Each row was made from one small tree. The marks that hang from a mark follow it in brackets, in the order of their numbers. Every link used is in the known rows. Write each row's tree.
In the rows, zero is written as 100.
Known rows:
Z258{Z825 Z993}: 74,106,113,106,94,87,107,99,92,89,102,97,90,120,99,95,95,113,97,104,103,100,81,106,118,99,88,100,105,98,94,103,103,103,80,96,103,95
Z206{Z258}: 89,102,92,101,107,94,113,105,105,97,102,95,108,88,96,95,85,108,106,108,100,110,93,101,96,96,105,97,95,92,95,88,112,108,107,111,105,95
Z258{Z318}: 101,102,101,94,97,103,104,97,108,104,100,115,107,112,105,100,106,95,98,94,108,106,109,113,100,83,113,104,110,109,109,100,91,94,98,112,105,99
Z805{Z318{Z258} Z993}: 103,89,93,90,98,118,111,110,110,103,99,112,94,84,99,90,88,110,129,89,119,87,78,126,84,99,112,95,114,80,98,76,98,113,114,79,119,97
Z318{Z258{Z993}}: 93,91,109,100,99,114,108,105,99,101,105,102,94,100,112,102,92,103,118,90,116,96,69,103,97,97,93,96,111,98,89,96,97,113,93,101,117,99
Z252{Z258{Z318 Z993} Z661}: 94,87,111,85,111,103,105,103,109,109,86,115,105,134,124,78,104,87,107,92,112,111,88,117,121,87,88,101,120,97,103,113,97,109,99,121,115,111
Z825{Z770{Z258{Z252 Z318} Z661}}: 97,102,108,65,87,83,111,112,113,98,97,123,110,109,79,101,100,74,80,135,112,125,108,100,95,74,98,105,107,106,95,113,98,114,78,125,100,96
Z993{Z258{Z206 Z252 Z805} Z318}: 85,84,98,74,96,90,115,94,128,116,91,71,117,95,103,80,116,88,97,121,123,137,90,99,93,78,130,116,120,113,84,107,105,96,76,107,103,100
Z206{Z258{Z825}}: 77,116,100,109,102,80,120,105,95,85,105,101,111,94,86,93,81,113,97,115,101,112,87,106,105,95,99,95,95,91,94,90,118,107,96,104,105,85
Z258{Z206 Z805}: 88,88,101,79,104,101,122,99,123,112,95,92,102,105,104,92,112,99,105,118,102,114,97,101,93,104,111,99,106,112,96,112,104,103,88,103,106,100
Z258{Z206 Z252 Z318 Z825}: 77,120,103,81,85,87,124,100,108,113,109,114,131,115,94,83,105,101,90,127,111,128,95,130,87,73,100,99,121,114,97,107,104,97,60,109,95,90
Z770{Z258{Z993{Z805}}}: 74,88,106,84,98,111,108,113,99,98,90,84,74,106,107,100,103,116,89,104,98,105,89,91,114,99,86,95,110,87,86,96,94,111,96,113,100,99
Z770{Z258{Z318 Z805}}: 90,79,105,78,99,90,123,106,125,97,89,118,98,114,98,92,107,79,89,108,114,110,113,102,102,83,128,107,100,113,114,108,98,96,99,125,122,94
Z805{Z993{Z258{Z206 Z825} Z318}}: 63,106,92,96,102,83,114,101,119,103,98,70,108,97,90,87,113,125,109,85,123,123,76,117,111,84,117,110,109,87,85,86,104,104,87,91,94,106
Z661{Z258{Z252 Z825 Z993} Z770}: 72,95,113,85,73,76,113,97,96,84,103,113,111,100,89,82,100,85,85,111,118,118,73,105,84,83,81,111,113,110,93,101,108,103,87,110,112,84
Z318{Z258}: 104,100,104,100,99,110,107,106,98,102,105,111,107,88,104,103,91,97,113,93,116,97,83,101,87,96,99,94,104,99,94,96,98,109,101,100,113,96
Z661{Z258{Z206 Z825 Z993} Z770}: 62,102,105,83,90,86,119,102,110,94,102,104,108,110,98,88,110,105,99,102,112,118,76,111,83,89,78,101,109,112,93,94,105,107,90,110,102,91
Z206{Z258{Z993}}: 76,94,98,101,106,96,114,104,106,95,99,88,94,100,104,94,86,116,113,107,102,108,80,101,105,97,96,98,101,90,90,90,112,111,98,110,109,96
Z825{Z770{Z258{Z318 Z993} Z661}}: 83,96,111,74,98,87,108,113,115,93,92,111,85,128,94,106,105,88,93,115,111,112,99,99,116,80,95,102,103,104,96,107,92,119,84,124,105,102
Z993{Z258{Z206 Z825} Z318 Z805}: 71,120,99,95,100,97,107,102,102,106,96,64,105,101,107,93,117,125,87,101,111,128,90,102,115,82,106,107,126,96,76,93,91,102,83,101,83,98
Z993{Z258{Z252{Z661}} Z318 Z805}: 100,93,99,86,94,104,89,103,104,114,85,68,112,87,109,83,114,91,85,102,114,123,94,94,124,81,108,114,130,93,74,107,95,102,91,109,91,117
Z770{Z258}: 89,95,97,98,104,92,110,115,106,94,95,103,97,100,91,99,95,98,95,103,101,102,105,96,97,100,98,94,90,95,101,95,105,102,102,113,101,98
Z318{Z258{Z206 Z805{Z993}}}: 84,75,101,71,102,111,134,104,128,115,101,98,104,84,98,93,107,105,130,97,127,109,63,109,85,103,113,99,109,94,91,98,103,118,96,97,124,101
Z825{Z770{Z258{Z206 Z993} Z661}}: 72,99,102,68,106,91,114,117,119,102,95,87,86,120,92,106,105,107,104,129,99,118,88,94,104,100,75,89,100,100,79,106,103,128,75,115,92,106
Z258{Z206 Z318 Z993}: 75,101,98,80,101,109,115,99,121,118,101,100,102,128,118,94,113,111,114,103,110,114,93,121,97,80,103,97,119,112,99,99,93,101,79,115,101,102
Z805{Z318{Z258{Z825}}}: 101,114,104,104,94,105,113,110,95,91,104,122,100,99,101,89,78,105,107,108,112,91,87,124,92,96,102,89,112,95,97,87,100,106,96,80,111,86
Z206{Z258{Z252 Z318}}: 88,102,95,85,92,93,122,101,112,106,105,113,127,93,95,85,87,95,98,121,113,125,96,117,86,69,114,105,112,102,99,96,110,102,89,121,112,90
Z825{Z661{Z258}}: 96,84,102,106,93,108,83,108,117,104,97,114,106,96,99,106,106,91,92,105,122,104,91,87,92,119,87,93,91,94,104,104,102,103,100,110,109,103
Z825{Z661{Z258{Z805}} Z770}: 96,76,119,86,83,104,93,104,120,99,84,119,100,100,89,111,110,76,81,133,124,114,87,70,95,123,94,110,98,111,100,119,96,115,108,115,125,90
Z770{Z258{Z318 Z805 Z993}}: 78,72,110,79,99,91,123,105,127,97,86,111,84,126,106,92,108,85,95,105,116,109,101,101,112,82,121,106,104,111,108,108,97,99,92,128,127,97
Z825{Z770{Z258 Z661}}: 98,100,104,82,103,84,105,116,105,88,92,105,91,102,80,112,97,89,88,122,99,109,105,85,106,100,87,96,89,97,90,107,100,120,96,113,95,101
Z993{Z258{Z252 Z825} Z805{Z318}}: 93,113,106,91,78,100,107,110,90,99,97,97,115,83,104,87,103,110,78,126,103,113,91,115,106,93,107,108,126,92,80,88,98,98,78,86,96,84
Z252{Z661}: 104,96,97,98,106,100,97,106,106,105,92,99,104,105,102,93,101,91,104,97,99,98,103,103,117,105,91,94,100,99,97,109,103,103,98,104,97,118
Z252{Z661{Z258}}: 92,82,103,98,101,106,90,110,111,96,85,111,109,94,105,87,111,85,97,93,105,101,100,95,106,110,92,88,98,101,101,107,107,104,113,119,107,114
Z993{Z318 Z805}: 99,103,97,91,100,115,91,93,96,104,91,76,78,104,106,93,102,110,83,96,108,110,101,93,113,82,105,108,131,93,90,101,85,103,106,100,90,103
Z258{Z206 Z252 Z318 Z805 Z993}: 76,83,110,60,88,101,129,93,129,122,96,103,110,123,114,79,116,89,103,128,119,128,86,118,92,77,115,108,129,121,96,117,99,100,62,116,117,97
Z206{Z258{Z318 Z805 Z825 Z993}}: 66,93,112,91,97,79,136,96,115,89,96,110,100,121,100,85,93,102,98,118,117,119,84,111,118,80,121,109,109,106,100,105,107,106,86,120,130,87

Which tree is each row?
101,84,96,87,99,93,97,104,114,97,89,113,114,92,97,89,109,73,99,86,111,104,102,99,93,97,88,105,100,108,104,101,103,104,121,119,106,110 | Z252{Z661{Z258 Z770}}
84,104,101,76,88,112,113,109,106,125,101,77,128,76,111,97,122,114,94,121,103,130,84,101,90,93,100,105,122,100,72,96,99,104,73,107,88,96 | Z993{Z258{Z206 Z252} Z805}
83,87,120,83,94,98,90,105,105,87,90,104,86,107,98,108,112,93,94,112,108,109,82,79,107,105,82,96,106,102,88,110,95,125,97,116,109,101 | Z825{Z770{Z661{Z258{Z993}}}}
83,128,112,90,91,100,124,108,93,100,108,110,118,103,88,106,90,108,101,125,110,117,72,105,86,96,81,93,114,110,78,100,95,123,88,99,104,79 | Z318{Z258{Z206 Z825{Z770}}}
73,87,115,78,99,82,120,105,123,92,94,106,103,100,95,86,119,91,93,122,114,118,87,93,103,108,101,86,100,106,97,120,112,111,76,112,109,104 | Z770{Z661{Z258{Z206 Z805 Z825}}}
65,106,96,96,98,85,120,110,113,103,103,83,122,86,90,98,117,127,114,92,113,117,73,118,104,101,106,104,95,89,88,85,109,106,81,93,98,101 | Z805{Z993{Z258{Z206 Z825}}}
104,87,105,79,109,88,108,100,102,105,90,101,105,120,113,79,98,80,109,91,109,109,81,108,108,94,72,110,112,96,95,105,104,113,112,109,107,106 | Z252{Z258{Z993} Z661{Z770}}
69,93,117,86,97,97,136,103,112,104,103,100,97,111,106,90,100,106,116,115,121,110,59,107,98,100,97,93,115,110,83,109,105,116,70,100,121,91 | Z318{Z258{Z206 Z805 Z825 Z993}}
101,99,91,78,97,82,119,107,117,98,99,120,110,109,90,98,100,80,96,93,114,111,117,114,83,67,110,116,98,113,111,90,95,97,111,122,105,92 | Z661{Z770{Z258{Z318}}}
104,96,100,81,90,98,103,102,112,116,96,117,125,109,102,84,104,75,95,109,110,112,104,117,107,79,105,103,117,107,102,114,102,98,81,118,104,114 | Z258{Z252{Z661} Z318}
114,80,100,66,89,80,118,94,118,108,92,102,119,96,90,80,103,57,95,120,112,114,98,101,97,89,104,122,110,113,96,120,107,103,93,106,113,106 | Z258{Z252{Z661{Z770}} Z805}
86,94,93,78,98,100,113,102,118,106,99,105,117,91,99,92,115,94,103,98,110,117,97,106,67,91,91,103,105,115,99,89,101,103,111,117,98,95 | Z661{Z258{Z206} Z770}
88,95,120,78,101,118,109,99,94,109,91,108,93,122,130,88,111,106,92,97,110,116,84,107,112,82,89,106,138,92,94,104,82,110,102,117,111,90 | Z252{Z258{Z318 Z993{Z805}}}
66,91,114,78,91,93,128,101,126,97,93,126,116,114,102,81,122,91,86,114,121,124,97,111,92,89,118,95,113,124,109,112,101,98,86,123,120,88 | Z661{Z258{Z206 Z318 Z805 Z825}}
86,112,110,106,83,74,109,105,93,93,105,99,130,85,91,94,104,95,87,113,110,119,85,105,105,93,104,110,102,102,86,101,111,97,72,100,101,90 | Z993{Z258{Z252 Z825}}
75,99,99,70,98,67,146,109,122,94,98,103,107,107,79,90,100,90,91,123,110,122,98,108,87,87,102,108,93,113,98,101,109,104,90,110,106,88 | Z661{Z770{Z258{Z206 Z805 Z825}}}
96,85,107,87,93,108,107,107,103,111,100,102,111,99,107,87,91,84,115,106,118,103,64,108,102,94,81,94,118,97,81,110,107,116,76,105,114,112 | Z318{Z258{Z252{Z661} Z993}}
86,86,106,69,88,93,127,100,134,122,99,103,137,96,110,89,126,84,101,121,120,135,96,114,87,78,133,116,117,124,92,108,102,92,67,120,115,93 | Z993{Z258{Z206 Z252 Z318 Z805}}
87,88,112,85,105,62,125,111,114,80,94,107,86,106,80,93,100,84,85,120,111,107,99,89,121,103,107,95,84,94,98,120,113,108,78,109,110,103 | Z770{Z258{Z805 Z825} Z661}
85,102,97,104,95,87,107,109,108,88,95,99,105,87,93,91,104,120,110,93,111,98,87,126,111,102,119,107,101,81,96,76,104,101,99,78,109,95 | Z805{Z318 Z993{Z258{Z825}}}
76,94,103,71,87,110,113,103,124,116,100,121,132,101,106,83,119,90,94,117,116,130,98,117,67,78,104,93,120,117,101,103,103,97,84,130,104,93 | Z661{Z258{Z206 Z252 Z318}}
79,99,106,99,102,74,132,102,107,84,97,101,105,96,85,88,85,102,92,123,106,114,86,97,111,99,114,103,96,99,95,102,116,109,96,106,120,85 | Z206{Z258{Z805 Z825}}
78,116,102,93,88,78,128,103,101,96,109,119,131,99,85,84,83,99,88,127,115,125,89,122,93,70,110,104,111,101,98,97,115,103,78,116,110,81 | Z206{Z258{Z252 Z318 Z825}}
94,90,92,83,94,100,100,108,131,117,104,108,120,94,95,104,112,91,104,109,125,118,89,100,68,105,80,103,96,107,101,94,102,105,98,110,98,102 | Z825{Z661{Z258{Z206} Z770}}
102,90,108,69,106,103,107,102,95,110,85,92,96,112,119,83,105,92,99,94,106,112,79,102,116,94,67,114,129,89,84,105,92,119,115,108,103,105 | Z252{Z258{Z993{Z805}} Z661{Z770}}
64,97,113,77,95,88,131,96,121,106,98,107,100,136,108,87,114,104,99,118,115,120,85,118,113,84,112,104,118,117,100,115,98,100,65,111,116,92 | Z258{Z206 Z318 Z805 Z825 Z993}
89,91,107,72,82,56,139,102,108,87,98,113,111,97,70,82,91,69,75,131,116,121,93,101,88,81,103,120,97,111,98,108,114,101,88,109,114,81 | Z661{Z770{Z258{Z252 Z805 Z825}}}
79,108,115,83,90,77,135,98,107,85,93,120,114,112,81,96,90,93,81,135,111,126,93,100,109,80,118,116,110,116,97,107,99,114,100,120,126,70 | Z206{Z258{Z318 Z805 Z825{Z770}}}
96,88,107,87,100,99,95,104,118,96,95,125,107,102,105,99,118,81,97,91,119,109,107,100,100,87,111,92,103,104,111,108,97,101,97,126,109,110 | Z770{Z661{Z258{Z318}}}
105,93,87,91,95,81,103,113,121,105,104,108,106,100,82,109,91,82,95,109,120,104,100,97,84,100,84,111,79,96,104,93,103,105,102,108,100,100 | Z825{Z661{Z770{Z258}}}
100,106,96,78,100,140,116,113,109,122,99,99,99,90,122,90,98,122,112,113,105,104,87,121,78,98,96,84,134,92,83,82,88,115,99,89,98,92 | Z993{Z805{Z318{Z258{Z206}}}}
88,96,93,68,103,85,121,118,122,111,105,94,111,94,87,87,102,94,101,132,105,121,96,105,86,94,88,83,96,93,87,110,118,112,62,113,86,110 | Z770{Z258{Z206 Z252} Z661}
83,117,107,88,87,96,128,108,98,109,115,109,130,90,93,89,89,103,104,125,118,119,67,119,75,87,85,89,116,103,81,103,110,111,64,98,102,87 | Z318{Z258{Z206 Z252 Z825}}
99,82,111,73,79,85,110,111,119,104,92,111,105,101,72,105,95,71,73,159,121,122,89,78,91,110,92,112,96,104,91,121,104,116,82,112,117,87 | Z825{Z661 Z770{Z258{Z252 Z805}}}
96,97,115,79,93,101,94,103,111,92,91,128,106,107,95,107,117,78,87,109,114,116,107,92,98,87,101,101,109,113,102,110,89,114,104,128,109,99 | Z825{Z770{Z661{Z258{Z318}}}}
105,80,115,80,88,104,122,100,107,107,102,112,113,82,98,90,94,73,103,121,124,110,74,97,82,94,112,104,114,108,91,113,104,108,86,103,127,89 | Z318{Z258{Z252 Z805}}
80,100,119,79,107,83,135,100,105,101,94,106,112,116,102,77,102,99,93,129,108,127,81,106,98,104,93,97,111,101,95,115,110,109,88,101,110,85 | Z252{Z258{Z206 Z805 Z825}}
96,107,114,98,109,81,107,108,92,92,92,113,115,115,101,77,93,91,92,106,104,109,87,108,120,105,74,91,106,88,96,113,110,110,100,102,103,102 | Z252{Z258{Z825} Z661}
